Each row was made from one path, in order. Every step used is in the known rows, and no mark comes twice. Write each row's path.
Known rows
p/g/s: [ -7  27  13 -24  17 -16  10  20  25  29  22  -1   8  37  23   0 -33  11
 -54   3  13 -27]
w/a/s/x: [ 14 -23  33   3  31  -7  26  -3  10 -32 -11  60  36  10  20  -5  11  13
 -44  25 -18 -30]
p/g/x/s/a/w: [-16  -3  65 -39  23  -6  21  11  50  11  23  73   3  84   7  19  -4 -24
 -66 -12  52  17]
a/s/g/p: [ -3  -3  39  10  58 -27   0   8  26 -64 -26 -12  19   3 -20   4 -29   5
 -54  31 -18 -54]
x/p/g/s/a/w: [-31  23  46 -41  28 -23  -7  -1  44  20   4 -10  17  58  27 -39   4 -43
 -45 -20  23 -19]
a/s/x: [ 17 -20  50  25  35   3  -8  -5   5 -41 -14  37  38   2   9   3  25  16
 -14  35 -14 -50]
p/g/s/x: [ 21  -8  27  -5  31  -7  -4  18   5  25  22  15  14  24  29 -16   0  15
 -52  22  10 -35]
u/a/s: [-10   1  39  26  35 -10   6 -37  12 -28   2   9  43  18  -2  31   4  14
 -34   3 -20 -13]
a/w: [  1  17  31 -16  37  12  -3 -34   4 -23   8  14  15  32 -13   5  32 -14
 -26  10  13 -27]
s/x/g: [  1 -22  38  32  38  34  12 -16 -11 -27  -2  30  29  43 -21  14  15  10
  13  29   9 -25]
p/g/s/a/w: [-13   7  38 -48  24 -28  14  21  54  -1  27   3  -2  48  17 -38   4 -38
 -57  -1  31 -25]
g/s/x: [ 21 -32  30  18  39  -6   0  10   4  -2  -9   7  11   7   3 -22  12  21
 -45   6  14 -50]
u/a/s/g/x/p: [ -7  21  41  40  68 -31  11 -54 -18  -1 -31  41  40  18  -8  -3 -12  -3
 -38 -22  -3 -12]
g/s/a: [  7 -33  42  -2  18 -17  28  32  42  -3  -2 -10   2  24  -9 -20 -28 -12
 -45 -22  22 -42]
w/a: [ 15  -4  17 -12  21   4  38 -18  -3  14  12  34  19  31  -2  19 -25   6
 -51  -6  -1  -9]
x/p/g/s/a: [-13   5  51 -19  14 -18   1  18  35  48   6 -12  22  50  26 -17 -42 -24
 -39 -22  13 -19]
p/g/x/s/a: [  3 -22  68 -16   8   1  30  30  41  39  24  73  10  74   5  38 -47  -4
 -61 -18  42  18]
w/a/s/g: [  1   7  21  -4  41 -38  41   1  14 -33 -30  54  16  13   9 -18 -28 -14
 -33   9 -15 -36]
g/p: [ 13 -13  39   3  36  14   0 -10  12 -15  15 -30  19  22 -32  42 -27  26
 -75  17  -6 -27]
s/x/p: [ 31 -25  62  32  39  24 -32 -37 -33  23 -12  16  38  19   1   6  18   4
  -7   5  -2 -31]
w/a/s: [-13  11  18 -16  19 -11  39  -3  28 -27 -12  44  33  22  12  15 -21  15
 -47   6 -16 -25]

Write each row's path
[-35 -29  44  47  61   6   8 -34  19 -79  -6 -15  57  35 -26  38  21  37
 -55  33 -24  -6]
u/a/s/x/g/p
[ 39   2  25  19  54  -8  28  -8 -24  11  -1  55  -2  15 -35  -3 -30  -7
 -34   1  28 -33]
s/g/x
[  5 -13  40 -23  11 -19  22  40  44  26  28  -1   2  37  17 -17 -39 -19
 -51  -3  20 -23]
p/g/s/a
[  0  35  44 -11  18  16 -22 -31 -12  54  17   9  39  47  19  29 -28  -5
 -13   6  -3  -8]
x/p/g
[ -3 -10  45   8  34  -6   4 -29  -1  -8 -34  49  53  17  29  -8  12  10
 -33   5 -24 -25]
w/a/s/x/p
[-14 -25  65 -13  30  -2  27   2  49 -17  -5  66   5  67 -17  13   8 -16
 -61 -31  53   4]
g/x/s/a/w
[ -6  -5  24  -9  53 -38  35   5  30 -54 -28  12  13  13 -10  -2 -42   5
 -86  21 -23 -34]
w/a/s/g/p
[ -5   0  42   5  26   5  22   1  17  13 -11  61  13  55 -13  52 -29  35
 -59 -25  35  -1]
g/x/s
[ 21  18  37  24  57  -6  10 -32 -34  34 -22  41  15  25 -23  -7 -30 -12
 -24 -18  22 -29]
s/g/x/p
[ 22  28  22 -16  26  16  24  -4 -11  45  47  54  17  42  -3  32 -32  11
 -55  14  21  -6]
p/g/x
[ 18 -33  52  43  46  -2 -10 -35  -7 -33   2  25  49   3   8  13  37  18
 -34  22 -21 -20]
u/a/s/x
[ -7  19  41 -20  17   5  16  11  18  41  20  70  15  71   8  58 -44  28
 -63  -7  34  13]
p/g/x/s
[-13 -15  38 -22  33 -25  20  14  54 -29  -3  -8  -2  32  -9 -40  18 -31
 -49 -19  31 -41]
g/s/a/w
[-38 -20  28   8  45   3  42  -1  35 -77 -22  21  47  40 -10  20  -4  34
 -68  37 -21 -18]
w/a/s/x/g/p
[-28 -15  41  49  49   7  15 -37   7 -58 -10  28  56  35  -8  21  35  19
  -2  22 -15  -7]
u/a/s/x/g
[ -1   1  62  26  41  -2 -35 -49 -14  17   9  24  68  29  41  16  24   8
 -26  18 -29   1]
u/a/s/x/p/g
